Each row was made from one path, in order. Every step used is in the known rows, and no mark comes twice. Write each row's path.
Known rows
pufa-namuk-siku-pofoz: [-13   4  -2   7  14   7  -5  30  -3  -5   6  21  18 -16  31   0  11   5
  -7 -29  -5  -8 -24  -1  10   3  -3   7 -18 -28  -9 -14  17 -31 -12   0
  -4  -9  11 -18  -2]
pufa-kekiz-kupe-gima: [ 13   8   2  -9  23  25  -1  20   1  10 -17   1   5  -7   4  12   6   3
  -4   3 -24 -15  -4  19 -18   3   2  23  -4 -38  20  -4  10  13  -5   2
   2 -11 -26  29   9]
kekiz-kupe-biduz-siku-pofoz-pufa-namuk: [ 13  -8 -10   4   4 -17 -25 -11 -16   1  -2  16   9 -48  28  25  17  -3
 -39 -53 -46  -7   4  -3 -40  17  10   9 -20  10   9 -27  45 -30 -17 -17
 -25 -13  17  -4 -29]
pofoz-pufa-namuk-siku-gima: [  5 -15 -28  23  25  -3   2   7  -7   1 -18  34  14 -27  26  -4  33   8
  -5 -60 -14  -9 -15  17  -6   3  -5  22 -31  19   1 -18   8 -24 -11  26
 -24 -23  23 -17 -14]
kekiz-kupe: [  9  10   8   1  -1  16   3  -4  -8   1 -10  -7  -1   1   4   2   8  -9
 -12   1 -17 -16   7  -3  -3   6  10  14  -6  -8   8  -6   7   9  -4   9
   0  -1  -4  20  -5]
pofoz-pufa-biduz-siku: [  4  -9 -16  29  -3 -27   4 -15   1  12 -15  25   2 -31  -3  16  -4  -1
  -5 -33 -19   9  15   6 -11   0  16   0   3  54  14  10 -17  -4   1  -8
  -3  -4  17 -31 -31]
pofoz-pufa-namuk-siku-kekiz-kupe: [-13  17   1  26  28  -5   2  -8 -20  26 -17  40   5 -22  32   4  34  -7
 -20 -42 -42 -37   0  12  -6  12   8  21 -27  -4   5 -18  18 -20 -15  21
  -2  -7  23  -3 -16]
gima-siku-biduz-pufa-kekiz: [-15 -17 -18  13  10   4 -23   2 -13  32   8  19  -7 -31  14   8 -30  12
   6 -19   9  11 -14  19 -39   6 -11  26   6 -10   9  -4  -8  -1  10 -26
  -3 -22  27  36  -4]
namuk-pufa-biduz-siku-kekiz-kupe: [ -7  -7  10  -5  -4  -7  36   4   7  27  -1  37  -9 -23  22   3  -7  -7
  -8  12 -22 -30  28  -1   4  13  31   0 -14 -18  26   9  -6   2  -1 -22
  -7  39  -5  23 -15]
siku-pofoz-pufa: [ -5  -3 -10  21   7 -18 -15  -4   1  -1   2  17   3 -15   8   5  -6 -10
 -13 -40 -11  -6  13  -3 -16   7   0  10   8  17 -15 -14   1  -5   2 -13
   8 -13  27 -34 -19]
pufa-kekiz-siku-gima-kupe: [ 15 -24 -14  -2  10 -10  19  13 -10  16  13  24   9 -21  15  17  -3   8
  -4 -37   9  32 -23  41 -17   0 -22  34 -28 -12  26  -5  -8 -38   0  -5
  -6  21 -12  28   1]
biduz-pufa: [-10  -7  -1  15   1   4 -15 -22  -3   1  -4   2  -1   9  -1  -1   5   2
  10  -3  13  22   3   8 -12  -5   0   6   1  23   2  -5  13  11  12  -9
   5 -15  16  -9  -8]
namuk-siku-biduz-pufa-kekiz-kupe-gima: [  1  -3  -7   5  29  52  -4  17 -13  25 -30  26   2  -7  18 -10  13  12
  11 -26  -7   4 -14  35 -33   9   1  36  -7 -27  13   5  14  -9  -5  -5
  12 -20 -10  45  -9]
kupe-biduz-siku-gima: [ 28 -38 -24 -22 -17 -12  -7 -11  -1 -11   6  16   3 -28  10  -4  12  18
 -13 -32  -5   9   6   1 -24  14   1   4 -16   8   6  -2  11 -30 -10 -11
 -36  13 -13  12  -7]
siku-gima-kupe: [  5 -30 -14   4   5  -2   9   0   0  -4   6   9   6   3   8  -4   1  -9
  -4 -24  21  17  -9  16   7   1 -11  14 -19  -3  -3  -7 -23 -28   9 -14
  -7  23  -1   8  -2]
zure-siku: [  0  16   8   1   3  14  -2   8   7  10  -4   4  -3   1 -10  -9   3  -1
  -7 -19   7  27   3   0   2  -6   1   8   0  -6 -12 -15  -1  -4  -6   4
   8  20  -7   4   8]
gima-siku-namuk-pufa-kekiz-kupe: [-13   0  -3 -15   6   6  15  46 -10  15  12  21 -19 -13  10   2 -10  13
   1   2 -26 -23 -10  20 -11  16   5  33  -4 -70  26  -4   7  29   1 -12
 -27   4   1  44   3]
gima-kupe-namuk-pufa-kekiz-siku: [ -4  -7  -4 -19  17 -18  37  34  11  36   3   5  13  -9  21  25 -10  15
  13   9  12  13 -31  32 -22  -8 -15  -2 -33 -31  34 -11  29 -37  -7  -8
  11  20 -25  11   4]
biduz-siku-gima-kupe-namuk-pufa-kekiz: [ 17 -37 -27 -16   6 -18  29  28  24  13   7  20  21 -10  30   7  -4  22
   7  -5  13  13 -17  25 -25   0  -2  -1 -36 -19  19   2   7 -30   5 -24
 -16  14 -18  -3  -1]
namuk-siku-kekiz-pufa: [-15  -9  11  -6  11  17  22   4  -3  25   8  34  -6   6  19  -6  15  10
  -3  -8   2  -1  11   9  19   8   7   3 -14 -38  -1  10  11 -30  -1  -1
  16  27 -17   1   3]
siku-kekiz: [ -7  -4   5   2   4 -14   2 -13  -1  13  10  20  -6  -2  13  -5  -2  -8
  -6  -7  -3 -18  13  -2   4   6   1   2  -1  -9  -5  -1  -8 -10   2 -14
   4  18   4   1   4]
kekiz-pufa: [ -4  -4  10  -4  -1  14  15   2   3   2   4  -1  -6   3   3  11   5   3
  -1  14   9  15   5   4   5   2   5  -1  -8 -22  13   4  19   2   4 -11
   4  10 -14  10   5]
zure-siku-gima-kupe-namuk-pufa: [ 10 -20  -9 -10  11   8  27  32  31  14  -8   3   6   5  14 -13  -4   3
   2 -13  36  32  -9   8  -5 -12  -2  -3 -40 -36  -8 -28   2 -30  -2 -13
   2  42 -18  11  10]
pofoz-pufa-namuk-siku-barek: [ -2  -2 -24  18  21  -9  -2   6 -18   0 -15  36   0 -25  25  -5  28  15
  -5 -55 -15 -16 -25  15   4   2  -4  23 -25  11  -7 -13   7 -13   2  23
 -17 -25  35 -42 -14]
kekiz-siku-namuk: [  1 -10  -1  -9 -11 -14  13  12 -24   4  10  19 -16  -5   2  -2   2   4
   7 -19 -12  11 -11  19   1   9  -7  26  -3  -1  14  -3  12  -7 -18 -12
 -12  17 -15   8  -4]
kupe-biduz-pufa-kekiz-siku: [ -1 -13  -7  -7   6  -7 -11  -6 -13  15   1  20  -1 -31   7  29   3  25
  -1 -28  -9  36 -16  33 -52  -5 -18  19 -15   3  35 -12  34 -19  -5  -3
  -5  -9   0  25   1]
namuk-pufa: [-10  -3   7 -16   0   1  18  21  12   3  -1  13  -3   9   6  -5  -2   4
  10  15   8  -5  -2  -5  -1   2   6  -6  -5 -19   7   0  15   3   2   6
  -9  11  -6   6   1]
gima-kupe-namuk-siku-kekiz-pufa: [-14 -20   2  -4  17   5  27   2   5  36   1  14   5  11  28   5   6   9
   1   2  18   4  -6  19  14   0  -4 -16 -37 -47   0  -1  12 -56  -2 -24
  30  31 -24 -15   3]
kekiz-kupe-gima-siku-biduz: [ 12 -19  -6 -14   9  23 -19  12 -31  28  -8  -4 -19 -15   8  -6 -21  -3
  -3   8   3 -24   3  -5 -18  19   5   9   5 -37   9 -13  -3  -8 -22 -17
  -5   8 -21  71  -1]
pufa-namuk-siku-gima-kupe-biduz: [  2 -37 -24 -10  15   2   6  17 -14  -1  -8  21  20 -22  26   6  28  16
  -5 -49   6  14 -41  29  -4   3 -19   9 -50 -29   4 -20   3 -68  -9   1
 -29  17  -5  10   8]
siku-gima-kupe-namuk-pufa: [  9 -34 -19 -12   5  -8  33  22  21   3  -3  -1  11   6  24  -3  -5   4
  11   9  30   2 -12  10  -7  -1  -4 -10 -43 -27   7 -14   3 -27   2 -19
  -9  25 -12   0   3]

Write each row's path
[ -6   0   6 -18  12  -5  21  43   6  16  24  31   3 -23  29  17 -12  10
  -3 -12  -2   7 -12  11 -22   5  -7  19 -10 -38  23  -6  31 -14  -4  -1
  -1  14  -8  15   2]  namuk-pufa-kekiz-siku-pofoz
[ -5 -37 -27   5  18  13  -7   5  -4   4 -12  35  18 -15  13   7  18  28
   4 -61   8  48 -31  53 -29  -4 -23  29 -30 -19   7  -8  -2 -45  15  -7
  -7  -4  10   3   3]  namuk-siku-gima-kupe-biduz-pufa-kekiz
[-15 -30   3  -7  17   9   9  11  -1  44   6  16 -24 -24   6  19 -30   1
   0  21  11 -15  16  -1  12   5  11  -4  -8 -52  20   1 -16 -16  -4 -39
   1  33 -27  30  14]  kupe-gima-siku-kekiz-pufa-biduz
[  3 -17  -2 -15   2  13 -16  21 -29   9  -1   3 -26   4  -7  -7  -9   3
   1   0 -16 -23  -1   8   1  16   7  21   8 -47   7  -9   4  11 -20 -26
 -22   3 -22  36   6]  kekiz-kupe-gima-siku-namuk
[ -7  -3  -4   3  16  25 -15  -6 -20   5 -25  11  11 -20  20  12  32  16
  -7 -26 -24   5 -20  19 -25   0  -1  15 -33 -13  19 -21  47 -20 -10   8
 -13 -20  13  18  -4]  kekiz-kupe-biduz-pufa-namuk-siku
[ -3 -43 -26   4  10  -7 -15 -17  -6  -3  -2  11  11 -22  19  15  18   1
   1 -35  11  36 -34  29 -27  -5 -21  18 -48  -1   8 -31  19 -42  11 -34
 -28  -3  18  17   2]  siku-gima-kupe-biduz-pufa-namuk
[-15  11  18   2  17  13  13   3  12  31  14  18 -11 -26  18   8  16  -9
 -18  -6  -2  21  -1   5  12  -6   5  10 -34 -39   1 -25  23 -23  -4 -17
  -1  34 -11  21  15]  zure-siku-kekiz-pufa-namuk
[-11 -16  -6  15  -2  10 -13 -17  -6  10  -2  11  -9  -4  14  -7  -7  -5
   9 -14  17  20  -4   9 -27   4  -3  12  -3  17  -3   1   2   0  12 -28
   7 -10  16  20 -15]  siku-biduz-pufa
[ -5  10  -5  19  13  27 -14   4  12  25  -4  24  -5 -24   7  -3  -5   1
   1 -41  13  47 -11  24 -35  -7  -9  37  -1  -4  -4  -9  -2  -3  13 -20
  16  -2  16  28  -3]  zure-siku-biduz-pufa-kekiz
[ 13 -11  -4 -12  -4  -9   6   2 -25   4  13  11 -16 -11  14   2  -4  13
   2 -19   5  -3  -5   6   1   6  -6  25 -14   1  13  -7   6 -10  -5   6
 -11  13  -1   4  -4]  kekiz-siku-barek
[ -6 -17   0 -25 -19 -15  23  20   3   3  13  35 -16  13   5 -22   8  13
  15  -3  -5   1  -2  10   7  15  11   4   3 -11   4  16  15   1  -1 -30
 -25  17 -14  -7 -10]  biduz-siku-namuk-pufa
[-10 -15  -4 -13   7 -12  24  23  17  15  -7  -6   6  17  16   3 -10   3
  20  24  23   2 -18   9  -2  -8  -4 -25 -28 -30   5  -7  13 -27   3 -18
  10  21 -12  -6  -1]  gima-kupe-namuk-pufa
[ -6   1 -18  35   9 -12   8  -3   7  11 -25  14  -1 -29  -4  16  -5 -10
  -2 -32 -14  -2   8   9 -11  -2   7   8  -1  34   9   1 -28   7   6  -1
   3  -8  22 -26 -22]  pofoz-pufa-biduz
[  9 -14  -6 -14   9  -2  30  41   6  14   9  32   2 -23  24   9   1  20
   4 -18   1   0 -10  21 -23   6  -8  29 -25 -27  39  -6  17  -5  -9  14
 -24  18 -18  40   1]  namuk-pufa-kekiz-siku-gima
[-21  -7  -4  20  17  12 -15   9  -2   1  -1  24  13  -6  29   1  12   8
   6 -34   5  13 -22   6  -4  -2  -6  13 -16 -10  -8 -16  31 -22   2 -14
   0 -25  31 -23  -7]  biduz-pufa-namuk-siku-pofoz
[  0 -19  13 -11  -7 -11  11 -24  -1  23  24  27 -15  -5  18   1   4   7
  -6   9  -1   3  22   0   8  11  14  -5  -7  -8   6  15  18 -23   2 -29
   2  30 -17   7  -8]  biduz-siku-kekiz-pufa
[-12  -1   7   1  19  23  23  18  -5   9  -5  10   5  -8  21   9  30  15
   1   1  -4   9 -20  13  16  -1   1   3 -31 -37  15   0  35 -24  -7  12
  -5   0 -12   4   4]  kekiz-pufa-namuk-siku
[  0 -14  -9   1   5 -14   6  -1   7   9  -7 -19  13   8  12  11 -11  -5
   6  10  16  12 -17  12  -7 -10  -7 -17 -23  -6  -1 -12   1 -32   0 -22
  17   7  -9 -13  -1]  gima-kupe-namuk
[ -6 -11   4   0   2   3 -22 -35 -10  12   0  18 -11 -14  15   5   9  -2
 -17 -17 -19  -6  17   6 -32   8   4  14 -18  -7   9 -21  19  -6   2 -23
   0   8  12  30  -1]  siku-kekiz-kupe-biduz-pufa
[  3   1   8 -10  10  -4  28  13  15  23  -1   5  -3   1  34   1  -2  -5
  -5  28  -8 -47  21 -15 -12   7  15  -9 -30 -39  13 -17  23   3 -12 -11
   4  16 -14  20   0]  siku-kekiz-kupe-namuk-pufa
[ 16  -6  -9   5   1  19   1  10   9   0  -3   8  -1  -8  -2 -16   7  -1
 -12 -39  17  28   5  -1  -1  -5   3  22 -14  -4 -12 -20 -13  -8  -8   4
 -11  20  -8  19   8]  zure-siku-gima
[ -7   4 -14  25  16 -17 -16   1  -2   1   3  15   9 -31  23  16   5 -14
 -15 -42 -19 -10  -8  -1 -18   3  -5  14 -13   9  -7 -26  18 -14  -2 -15
  -8 -22  33 -29 -17]  siku-pofoz-pufa-namuk
[-26 -20 -10   5  17   2 -13 -11 -16  12 -15  18  15  -6  11  12  23  19
   6 -38   4  39 -44  37 -14 -10 -18   1 -36 -12   6 -20  27 -63   4 -15
  -4  -1  18 -10   0]  gima-kupe-biduz-pufa-namuk-siku
[-10  -5   3  12   0  18  30  15  15   9  -9  -1  -7 -20   2  22  -6  -4
   0   8   3  13   7   5   8  -5  11   7 -17 -19  27   9  -6   2   8 -15
   3  19 -14   5  -4]  kekiz-pufa-biduz
[-13   1  -6 -16   7  -1  24  49  14  -1   9  29  -8   1   9  -5   5   7
  13  -9 -16  -8 -19  27  -4   6  -3  27  -6 -46  15   9   4  20   9 -18
 -17   3  -2   7   5]  siku-namuk-pufa-kekiz
[-13 -35 -17   1  22  12 -30  -3 -25  33  -2   4 -16 -24  19   1 -15   6
  17  -1  19   1 -27   8 -25   6 -10   6 -10 -13   6 -20  19 -21  -7 -35
 -19 -20   8  49   2]  kupe-gima-siku-biduz-pufa-namuk
[  0 -12   3  -8  -5 -26  -2 -25  -5  21  18  31  -8  -3  16  -8  -3  -1
  -3  -6  -8 -12  18   0   3  12  10  -9   6  13  -4   9  -4 -20  -1 -19
  -2  20  -2  -2  -8]  biduz-siku-kekiz
[  3 -23 -11 -13 -12  -9  34  23  10   0   4  29 -15 -20  20  -5 -10  15
  12  -1   9 -15   4  -1  11   6  21   8 -17  -6  18  15 -18   5  14 -13
 -24  16   4 -13 -15]  namuk-pufa-biduz-siku-barek
[  0 -12  10 -20   7   5  27  12   8  32 -10  33 -14 -12  16  -1  -5  -5
   2  21 -17 -34  28  -1   7  14  32  -6 -13 -31  28   9  -2  -9 -10 -26
  -6  40 -31  27  -7]  namuk-pufa-biduz-siku-kekiz-kupe-gima
[  5   7  -3  -5   3  10  -2  13   1  -2   3  11 -18  -7  -2 -20  -1   4
  -6 -33  13  17  -2   2  14  -5   2  26  -6 -14 -19 -19 -11   3   8   7
  -2  14   6  -9   6]  zure-siku-barek
[  6   4 -22  37  20   8  10  23  12   9 -35   6  17 -35  26  19  -2  -5
 -19 -42 -22 -25  12  -2 -18   2  12   8 -25  -2   5 -18  -4  -7 -19   1
  17 -13  15 -38 -29]  kekiz-kupe-namuk-siku-pofoz-pufa-biduz
[ -4  -3   7   1  12  10  13   5   3   6   5  -7  -2 -13  17  21  17  -3
  -3  13  -2   9 -16   4   6  -3   0   3 -31 -26  21  -5  37  -7   1 -11
  -8  -2 -12  17   5]  kekiz-pufa-namuk
[ -1 -32 -35   9  25 -15  -3   0 -14   5 -22  34  19 -34  18   9  33  11
 -13 -78 -12  18 -32  36 -19   3 -19  14 -45   2   0 -25   5 -69  -7   7
 -27   2  17 -13 -10]  pofoz-pufa-namuk-siku-gima-kupe-biduz
[  4  -9 -11 -13  14  17 -14  33 -20  16  -1  11 -19 -12  -6   7  -7   8
   0  -2 -27 -23 -12  25 -12  13  -2  37   6 -62  19  -8   2  17 -13 -24
 -22 -12 -18  44  13]  pufa-kekiz-kupe-gima-siku-namuk
[  1 -31 -14  16  13  -7   6  -9 -14  20   4  30   8 -13  15  17   0  10
   5 -38  21  48 -24  51 -26  -7 -21  40 -24  11  27  -8   5 -29  10 -16
  -2   9   6  21  -7]  biduz-pufa-kekiz-siku-gima-kupe
